Known rows, with every way that one mark hangs from another:
ruli[fiti[gutut]]: [  1  12   4 -27 -10  -7   5  22  -9  -1 -17   8  22 -11 -10 -12  21 -20
 -11  21  26  25  13   5 -20 -18   0 -28  22 -26 -16 -14 -14   9   5  -1
  -7   2 -16   9  22]
fiti[ruli vuba[pimu]]: [ 30   0   7  13  -4   0  -6  11  -8  -4  -5  11  -9  -8 -13 -25   1 -24
 -20  17  21  25  24  13  -4  -1   6 -19  24 -16 -15  -1   4 -18  -4   5
   0  23 -43  22  34]
beko[bikefef mepopin[gutut vuba[pimu]]]: [ 23 -16  10  30  11  -4  -1  15   1   9  21  43   0   0 -19 -27  15  14
   0 -18  39  16 -35 -14  24  22 -14 -13  69 -28   6  -6  38  -5   4   4
  20 -11 -56 -26  -6]
fiti[gutut[pimu[vuba]] ruli]: [ 28  14  14  -5  -2   2  14  21  11   4 -22   5  14 -35   4 -42  -3 -31
 -24  40  15  24  35  21   1  -6  17 -19   9  -1 -20 -16   2  17  14  22
  18  20 -39  11  57]
pimu[gutut[mepopin] vuba[fiti[ruli]]]: [ 45  -8   1 -37 -20   1  25  39  10 -30 -13  14 -50 -22  11 -31  10 -14
 -32  52   7  -7  33  45  23   0   2 -34 -22  50 -20  -1   3  64  13  22
  -2 -37   5   5  22]
beko[bikefef]: [ 16 -12 -12  -9   0  -4  -9  11   5  -3  -2  20 -26  16  -7 -13  20  -7
  -9   1  28   1  -2   1   0  -7  -2 -18  28  -6   1  -1  14   2  -4  14
  -7 -17 -11   1   2]
gutut[mepopin[vuba] pimu]: [ 16  -8  16 -11  -1   3  21 -24   8  -5  21  16   6  -2 -15   0  16   2
   2   8  13  19 -23  17   0 -16  -8   1  39 -19 -13 -10  -1  12   9  -4
  21 -26 -26 -35   9]
fiti[gutut]: [  7   3   3 -15 -12  -9   9  13   4  11 -19  -3   4 -24  -3 -25   0 -18
  -4   8  20  19   7   9  -7 -11   1 -17  18 -10 -15   1 -10   8   3   6
   2   9 -11  -7  34]
bikefef[beko[mepopin[gutut vuba]]]: [ 12  -2   0  28  -5   1  18  40   7  39  14  35  -1  -2  -7 -16  14  16
  -3  -6  14  15 -15   9  28  19  -5 -13  55 -18  15  -5   0   8  14   6
  15 -13 -21  -8 -11]
bikefef[beko[mepopin[gutut]]]: [ 11   3  -8  31  -5  -1   9  39   7  41  -6  30 -10   1 -14 -13   6  14
  -2  -7  11   8  -4  12  18  15   2 -11  48 -14  10  -4   1   4  14  14
  10 -12  -9   7 -10]
mepopin[vuba]: [ 15  -6   4 -10 -15  -3  20   5   7   8  20  18   2  -7  -4 -17  13   0
  -8   6  14  19 -20   4   5  -1  -8  -8  26 -11   7  -9  -1  18  -3  -6
  12 -12 -21 -30   2]
mepopin[beko[bikefef] gutut vuba[fiti]]: [ 39 -40  12  -2 -32  16  34  29 -39  -1  43  46 -32  11  28 -25  49  -8
 -12   2  37  11 -42  16  38  -3 -17 -39  45  -5  13  -7  17  13   4   9
  -6 -24 -50 -22 -18]
vuba[fiti[ruli]]: [ 29   4 -12  -9 -12   7  13  14  -5   4  -7  13 -29   6  24 -16  14 -33
 -27  18  22  10  11  30  17 -10   8 -27   5  11   2   0  -7  37  -3  17
  -5 -10  -5  10  10]
ruli[fiti]: [  5  10  -4 -20 -11  -4   1  15  -3  -1  -9  17  11   7 -20  -3  21  -7
 -14  16  20  15   4   6 -23 -16   1 -18  19 -22  -2 -20  -8  11   1  -1
  -7 -15  -9   8   0]
ruli[fiti[gutut[mepopin[beko]]]]: [  3  -1  10 -36 -13   9  16  26 -26 -13 -10  18  11  -2  -7   2  25 -21
  -9  20  35  25  17  18 -22 -27  -3 -36  28 -24 -29 -17 -14   6   9  -1
  -8  -4 -10   8  12]
vuba[fiti pimu[gutut]]: [ 34  11  -2  -4 -14  -9  -4   8  -6  14   1   2 -32 -25  -7 -36   7 -15
  -6  31  15  13   1  26  15  -4   4   1  -7   7  -1  17   2  15   0  12
  -7 -25 -22 -18  -4]
bikefef[beko]: [  8   2 -15   5 -12   5   2  34   7  35  -1  19 -17   5  -8  -7  15  -1
  -6   9  10   9  12  20   9  -6   5 -10  26  -6  10   5 -14   4   8  11
  -3 -16   3   7  -9]
pimu[gutut[fiti[vuba]]]: [ 33   5   4 -20 -21 -23  16  27  -5  -9  -2 -13 -40 -19   4 -44  18 -11
 -23  27   4  11  10  25   7   4  -9 -23 -15  12 -10  -2   0  20   6   2
 -16 -13 -11   6  22]
mepopin[gutut[pimu]]: [ 23  -7  11  19 -18  -9  10  -9   9  14  -1  15   5 -12 -22 -24   9  13
  -3  -2   1   5 -32   6  -2  -9   2   0  37 -12   7 -13   7   6  14   9
  11 -14 -39 -14  12]
luza[vuba[fiti pimu]]: [ 14  21 -18  -8  -6   4   2 -10  13  18  -2   9 -28 -25 -16 -23  22 -16
   1   3  45  25 -36  14   8 -18 -11  -2  20  15 -12   1   2  -1  -6  10
  -1 -12 -29 -29 -10]
ruli[fiti[gutut vuba]]: [  2   6  13 -26 -12 -16   4  22 -19 -14 -18  -2  15 -14  -6 -22  24 -22
  -8  25  23  29  16   5 -19 -16 -10 -37  23 -35 -26  -8 -13 -10   2  -9
 -14  14 -28  22  42]
luza[gutut[mepopin] vuba[fiti]]: [  9  27 -21 -33   1  -8  34  -6  20 -19  16   5 -46 -28  -2   4  49  -8
   0 -11  38  11 -58  20  -4 -30 -28 -22  15  33 -26  -6  -6  12   4   7
   1 -26  -9 -42  -9]
beko[bikefef mepopin]: [ 12   0 -10  10  21 -10  -7  14   9   6 -11  27 -22  14 -12 -18   4  -1
  -2 -10  30   9  -4  -5   2  18  -2 -14  37 -19  -3 -12  29  -2  -4  15
  10 -10 -12   0   0]
vuba[fiti pimu]: [ 22   5  -8   0 -13   6 -10  -4  -9  23   2   7 -20 -14 -10 -22  12 -17
   2  13  30  20  -7  21   8 -15   1   0  11  -3   1  16  -2   7  -8   6
  -1 -18 -20 -17  -7]
vuba[fiti[ruli] pimu[gutut]]: [ 45  14  -2   2  -8   1   1  19  -8   7   0  10 -29 -17   5 -35   7 -31
 -25  37  20  13  20  32  22   0  13 -12  -5  12  -1  10   5  25   2  19
  -5 -13 -30  -2   5]
pimu[gutut[fiti]]: [ 33  10  -3 -20 -20 -16  16  28   3   2  -2  -6 -34 -17   1 -36  15 -10
 -26  25   6   6   8  25   6   1  -1 -16 -15  19  -2  -6  -1  36  10   7
 -11 -23  -2  -4   5]
gutut[fiti]: [ 19   3 -12 -15 -18   3   9  14  -3  12   2  -2 -22  -4   3 -21  24 -14
 -19   4  29  17  -1  18  -2 -15  -7 -19   6   9  -1  -6  -8  28   1  -1
  -6 -15   2  -3   0]
beko[mepopin[vuba]]: [ 11   7   5   9   6  -9  19   6  11  19   5  23   4  -8 -12 -21  -4   5
  -2  -7  15  25 -20   0   4  21  -6  -2  33 -23   3 -21  13  11  -2   1
  25  -5 -17 -26   1]
ruli[fiti[gutut vuba[pimu]]]: [  4   9  16 -17  -8 -11  -7  18 -21  -7 -13   0  21 -22 -20 -24  21 -22
  -2  26  31  37  16   3 -20 -17  -7 -26  29 -40 -28  -1  -9 -25   1 -10
 -10  16 -41  16  37]
ruli[fiti[gutut[mepopin[beko] pimu]]]: [  5   6  17 -28  -6   5  15  12 -23  -8  -9  14  19  -7 -10  -4  25 -21
  -5  24  29  29  11  19 -23 -28   2 -25  28 -33 -28 -21 -10  -2  12   2
   0  -5 -26   4  16]

Rows:
[ 34 -27  11   3 -41  11  29  31 -41   4  14  18 -33  -6   7 -30  32  -5
 -16  -2  26  16 -18  24   3 -11 -13 -36  24  -1  -4 -15   5  -2   9   2
 -12  -3 -33   7   0] | mepopin[beko gutut[fiti[vuba]]]
[ 45  -6   1 -37 -22   5  26  48   9 -27  -7   9 -41 -25   5 -33  17 -10
 -40  46  16  -1  38  40  13   0  -2 -38 -21  53 -23  -9   3  64  18  15
  -1 -32   5   8  21] | pimu[gutut[fiti[ruli] mepopin] vuba]
[ 31 -10  19   9 -24   0  30   0  -5  13  37  13  10 -18   2 -34  37   6
 -14   2  19  22 -48   8  23  -7 -18 -13  42  -9  12 -12   3  26  17  -7
  14 -17 -55 -32   7] | mepopin[gutut[fiti pimu] vuba]
[ 19  10  -8  18   5   9  19  44   0  37  11  31 -14   6  15 -16  15 -12
 -15  12  21  21  10  23  37  18   3 -20  36 -14  12  -2  -4  19   7  12
  12  -7 -12   4  -8] | bikefef[beko[mepopin[vuba[fiti[ruli]]]]]
[ 16   8   1   5   2  -7  22   7   3  19   7  19  -8  -7   5 -25   3  -6
  -3  -1  20  25 -23   9  18  18  -9  -7  26 -16   4 -11  10  23  -5   2
  20 -12 -16 -25  -2] | beko[mepopin[vuba[fiti]]]
[ 39   5   9  -1 -12   2  14  22  -3   8  32  15  -2 -22  -3 -35  16 -13
 -24  26  23  27   0  16  19   6  -3 -12  14   0   3  -3   6  22   4  -2
   9  -9 -44 -26   2] | mepopin[vuba[pimu[gutut[fiti[ruli]]]]]
[ 23   4   9  23  -3 -10  15   4  11  20 -14  20  -6 -22 -15 -37  -2  13
   1   5   7  12 -26   9  11  15  -1  -3  25  -7   0 -18  21  18  11  16
  25 -16 -30 -11  12] | beko[mepopin[gutut[pimu[vuba[fiti]]]]]
[ 38  -6  14  17 -20  -3  17   9 -11   1   5   3  -8  -9   2 -36  28 -10
 -24   8  17  17 -13  17  12  -9  -5 -27  32  -5  -2 -13   3  10  16   2
   0   3 -51  13  32] | mepopin[gutut[fiti[ruli vuba] pimu]]
[ 33 -41  15   5 -28  14  31  29 -29  -2  41  51 -17   8   9 -20  36   6
 -12  -5  31  10 -38   5  21   0 -14 -31  54 -13  12 -18  23   0   7   7
   2 -16 -54 -23 -16] | mepopin[beko[bikefef] gutut vuba]
[ 26 -23   7 -12 -14  15  22  25 -25   0  36  41 -22  11   9 -18  29 -10
 -10   8  35  20 -15   9  10  -2  -7 -22  32 -17   6 -19  19  -6  -5   8
   2 -13 -37 -22 -17] | mepopin[beko[bikefef] vuba]
[ 34 -21  28  16 -29  10  40   5 -21  16  38  37   5 -13  -2 -27  22   9
  -4   4  10  22 -44  13  10  -3  -3  -6  43 -24  13 -29  15  -4  14   5
  19 -12 -66 -35  -8] | mepopin[beko gutut[pimu] vuba]
[ 23 -15   0  17   5 -11   1  25  -9  -2  -1  21 -29  10  -2 -32  26   2
  -9 -18  37  10 -20  -3  19  16 -20 -34  50 -13  -5  -7  30   1   4   6
   0  -6 -31  11  10] | beko[bikefef mepopin[gutut[fiti[vuba]]]]
[ 23   8  -1 -21  -2  -3  36  11   4 -21  34  17 -21 -12  10   5  37 -11
 -13   1  20  10 -26  21  -1 -17 -16 -28  19  10 -12  -4  -7  26   6   0
  11 -21 -13 -32   2] | luza[gutut[mepopin[vuba[fiti[ruli]]]]]
[ 39   4  -1 -30 -27 -11  17  44  14  -6  -8  -1 -38 -39  -4 -54  13   0
 -27  48   5   3  21  28   8   5  -3 -21 -33  45  -7  -9   7  49  13  13
  -2 -31  -1  -3  15] | pimu[gutut[fiti] vuba]
[ 12  39 -23 -22  -1 -17  29  -1  23  -1  12   1 -40 -36  -1 -16  44 -11
  -3  -5  30  14 -60  13  -5 -20 -22 -14   4  27 -13 -11  -1   5   1  11
   1 -15 -20 -40  -7] | luza[gutut vuba[fiti]]
[ 13 -25  14 -29 -10  12  25  22 -22 -12  12  23  -9  -6  12 -10  22 -21
  -5   6  41  23   2  17   6 -14 -11 -35  40 -13 -26  -2  -3   5   6   4
   2  -2 -20 -19  18] | fiti[gutut[mepopin[beko[bikefef] vuba]]]
[ 40 -11  18  14 -19   2  33   1  -7   7  29  25   4  -9  18 -30  30 -10
 -21  13  14  17 -37  16  38  -3  -6 -20  42  -8  14 -10   5  34  14   5
  14 -14 -60 -23  15] | mepopin[gutut[pimu] vuba[fiti[ruli]]]
[ 27 -21  10   0 -33   3  31  18  -7   7  34  17  -2 -11   7 -27  37   6
 -19  -7  27  16 -43   7  25  -6 -23 -28  42   2  13  -6  -3  37  11 -11
   5 -18 -35 -27  -1] | mepopin[gutut[fiti] vuba]
[ 27 -23   9   0 -32  -1  31   9  -8   5  28  23  -8  -8  15 -23  32   4
 -11   0  18  11 -47  12  33  -4 -19 -24  40   0  13   2  -2  37   6  -4
   3 -23 -35 -30   1] | mepopin[gutut vuba[fiti]]
[ 27   2  13  -2 -11  -7  10   9   6  11  27  17   2 -26 -19 -32   6   2
  -6  21  13  22 -13   6   9   8  -3   4  17 -10   4   0   8   8   2  -2
  12 -16 -42 -39  -2] | mepopin[vuba[pimu[gutut]]]
[ 21 -19   6  19   8  -9  12  19   3   2  17  41  -8   9  -6 -24  18  13
  -5 -20  31  10 -38 -11  24  24 -17 -22  64 -22   7 -13  33   7   4   6
  17 -13 -42 -19   0] | beko[bikefef mepopin[gutut vuba]]
[ 34  -9  13 -16 -23  22  44  33 -38   7  25  26 -15 -11  42 -28  25 -42
 -23  26  34  34   4  31  27  -5  -1 -37  15  -7  -3 -12  -4  19  -1  10
   4   6 -37 -14   7] | mepopin[beko vuba[fiti[gutut ruli]]]
[ 25 -19   3  14   4  -7  14  18  -6   3  19  37 -20  10  11 -28  27   3
  -5 -13  35  11 -40  -3  39  21 -20 -28  58 -15   8  -5  31  18   3   7
  10 -19 -38 -17  -3] | beko[bikefef mepopin[gutut vuba[fiti]]]
[ 29 -19  11   1 -10  21   9  19 -28  11  43  43 -15   0  -6 -22  27 -10
  -2  10  43  28 -14   6   8  -2  -5 -10  37 -24   5 -10  25 -22  -7   7
   6 -11 -54 -30 -24] | mepopin[beko[bikefef] vuba[pimu]]
[ 13  43 -23 -22  -3 -12  30  10  23   1  19  -6 -33 -38  -7 -18  50  -6
 -10 -10  38  20 -54   8 -14 -22 -27 -18   6  31 -15 -20   0   6   5   3
   2 -10 -21 -37  -9] | luza[gutut[fiti] vuba]
[ 36 -18   9   5 -29   9  35  27 -10   2  33  25   0  -5  17 -25  36  -6
 -34  -1  31  18 -25  11  30  -1 -17 -37  44   6  11 -12  -1  43  13  -6
   7  -8 -41 -14   7] | mepopin[gutut[fiti[ruli]] vuba]
[ 25   2   7  13  21 -12  -2  18   5   6  17  32 -12  -4 -16 -34   7   2
  -2   3  31  20 -13  -7  20  30  -8  -5  39 -25   0  -6  38  -4  -1   9
  18 -13 -43 -24  -5] | beko[bikefef mepopin[vuba[pimu[gutut]]]]
[ 19  11   0 -17  -5  -8  16   9  -8 -18  26  -6 -30 -26 -12  -7  43  -5
  -2  -3  29  18 -21  19 -18 -24 -27 -24  14   5 -27   6  -7  -6   5 -12
   0 -14 -15 -19   5] | luza[gutut[fiti[vuba[pimu]] mepopin]]
[ 23  -8   6  24  12 -11  -1  13  13   5  -9  32 -12  -3 -21 -36   8  17
  -1  -2  20   5 -21  -5  11  18  -3 -11  46 -13  -1 -19  41   0  10  21
  20 -16 -41  -4  11] | beko[bikefef mepopin[gutut[pimu[vuba]]]]
[ 39  14   0   3  -9   0  -2  24  -2  11   4   6 -17 -23 -15 -36   6 -16
 -25  27  22  18  19  22   5   0   9  -7  -1   8  -5   0   6  16   7  10
  -1  -9 -29  -5   3] | vuba[pimu[gutut[fiti[ruli]]]]
[ 36 -32  25  14 -19  10  30  12 -26   4  43  45  -6   2   2 -28  36   6
  -6   4  24  16 -44   6  19  -2  -9 -17  54 -26  12 -24  28 -12  12  10
  12 -16 -74 -28 -10] | mepopin[beko[bikefef] gutut[pimu] vuba]
[ 36  13   8   3  -4  -1  10   4 -12   1   2 -10 -13  -7  11 -37  26 -33
 -28  27  19  31  13  25   4 -11  -1 -22   8 -10 -10 -15   0   3   7   3
   0  11 -40  21  37] | gutut[fiti[ruli vuba] pimu]
[ 15 -18  24 -13 -14   5   7  12 -34 -11  -5   3 -11 -28 -12 -21   7 -23
   9  12  36  35  15  21 -11 -17 -10 -27  34 -24 -45  12  -7 -36   0  -4
  -3  19 -34   1  38] | fiti[gutut[mepopin[beko]] vuba[pimu]]
[ 21 -14   3 -36 -28  15  23  29 -11  -5 -14  11 -31 -30  12 -30  15 -17
  -7  35  29  14  16  34   8 -17  -5 -32  -6  26 -25   0  -6  33   5  16
   2 -19   0  -4  20] | pimu[vuba[fiti[gutut[mepopin[beko]]]]]
[ 24 -34   3 -29 -14  23  28  14 -31 -19  32  37 -39  20  20   6  39 -17
  -6   5  43  13 -14  28  20 -17 -16 -35  37  -2 -12  -2   3  18  -3   4
  -4 -32 -11 -20 -18] | gutut[mepopin[beko[bikefef] vuba[fiti]]]
[ 23  -1  14  -8  -7 -10  12  27 -11 -13 -21  -3  -3 -18  17 -35   4 -42
 -25  21  20  27  36  15   3  -1   1 -41  23 -15 -28  -1  -8  -5   3   6
  -4  40 -35  30  70] | fiti[gutut ruli vuba]
[ 20   1  14 -15 -13  -4  25  -1  -6  13  17   2   3 -23  22 -33  23 -23
  -5  22  21  32 -21  16  24  -8 -10 -13  19 -15  -1   2  -8  22   2  -1
  10  -7 -35 -31  21] | mepopin[vuba[fiti[gutut[pimu]]]]
[  7  18 -15 -26 -10  -4  19   1  12   9 -15  -2 -27 -27   9 -27  25 -26
  -5   5  42  25 -30  16  13 -19 -14 -21  15  19 -20  -2  -8  15  -2  12
  -7  -2 -17 -20  16] | luza[vuba[fiti[gutut]]]
[ 25   3  17   5  -3  -3  -2  22 -15  -3 -15  -1   6 -29   0 -39   0 -40
 -17  23  30  35  36  13   1  -4   4 -31  27 -20 -31   7  -4 -22   1   4
   0  43 -51  22  63] | fiti[gutut ruli vuba[pimu]]
[ 26 -11  12  12 -23  -5  12   1  16  11  -6  18   2 -26 -26 -34   7  20
  -4  12   0   3 -24   9  -1  -6   2  -3  26   3   3 -15  13  15  17  12
  17 -19 -39 -12  19] | mepopin[gutut[pimu[vuba]]]
[ 39 -24  20  13 -38  26  31  27 -40  21  51  34  -5 -19  -1 -31  36   2
 -12   0  43  32 -37  15  19  -8 -15 -21  42  -8   9 -12   9   3   9  -5
   8 -11 -61 -33 -25] | mepopin[beko gutut[fiti] vuba[pimu]]
[  9   7   8 -11 -10  -9 -10  11 -16  -7  -5  10  10  -6 -30 -15  22  -9
  -3  21  24  27   7   4 -24 -15  -6 -18  25 -35 -14  -7  -3 -21  -3  -9
 -10   0 -34  15  14] | ruli[fiti[vuba[pimu]]]
[ 22 -17  10 -10   1  16  11  -9 -15  -9  10  28 -25  15 -11   2  22  -8
   2   9  27  12  -5  26 -10 -24   3  -9  33 -17 -18 -17  14 -12   6  15
   6 -25 -23 -10  -5] | gutut[mepopin[beko[bikefef]] pimu]
[ 13 -18   8 -13  -8  12  11  -7   1  -4  23  23  -1  -3 -21   6  13   2
   1  -1  31  19 -14  13   0 -15 -13  -7  44  -9 -14   5  -4  13   1  -9
  13 -23 -17 -35  -5] | gutut[mepopin[vuba[pimu]]]
[ 17  -8  20 -22 -12  10  22  11  -7  -1 -12  10  -2 -33  -7 -25   4 -14
   2  29  22  24  14  28 -11 -21   3 -16  14  -3 -34 -12  -1   2  14  14
  14  -5 -23 -12  32] | fiti[gutut[mepopin[beko] pimu[vuba]]]
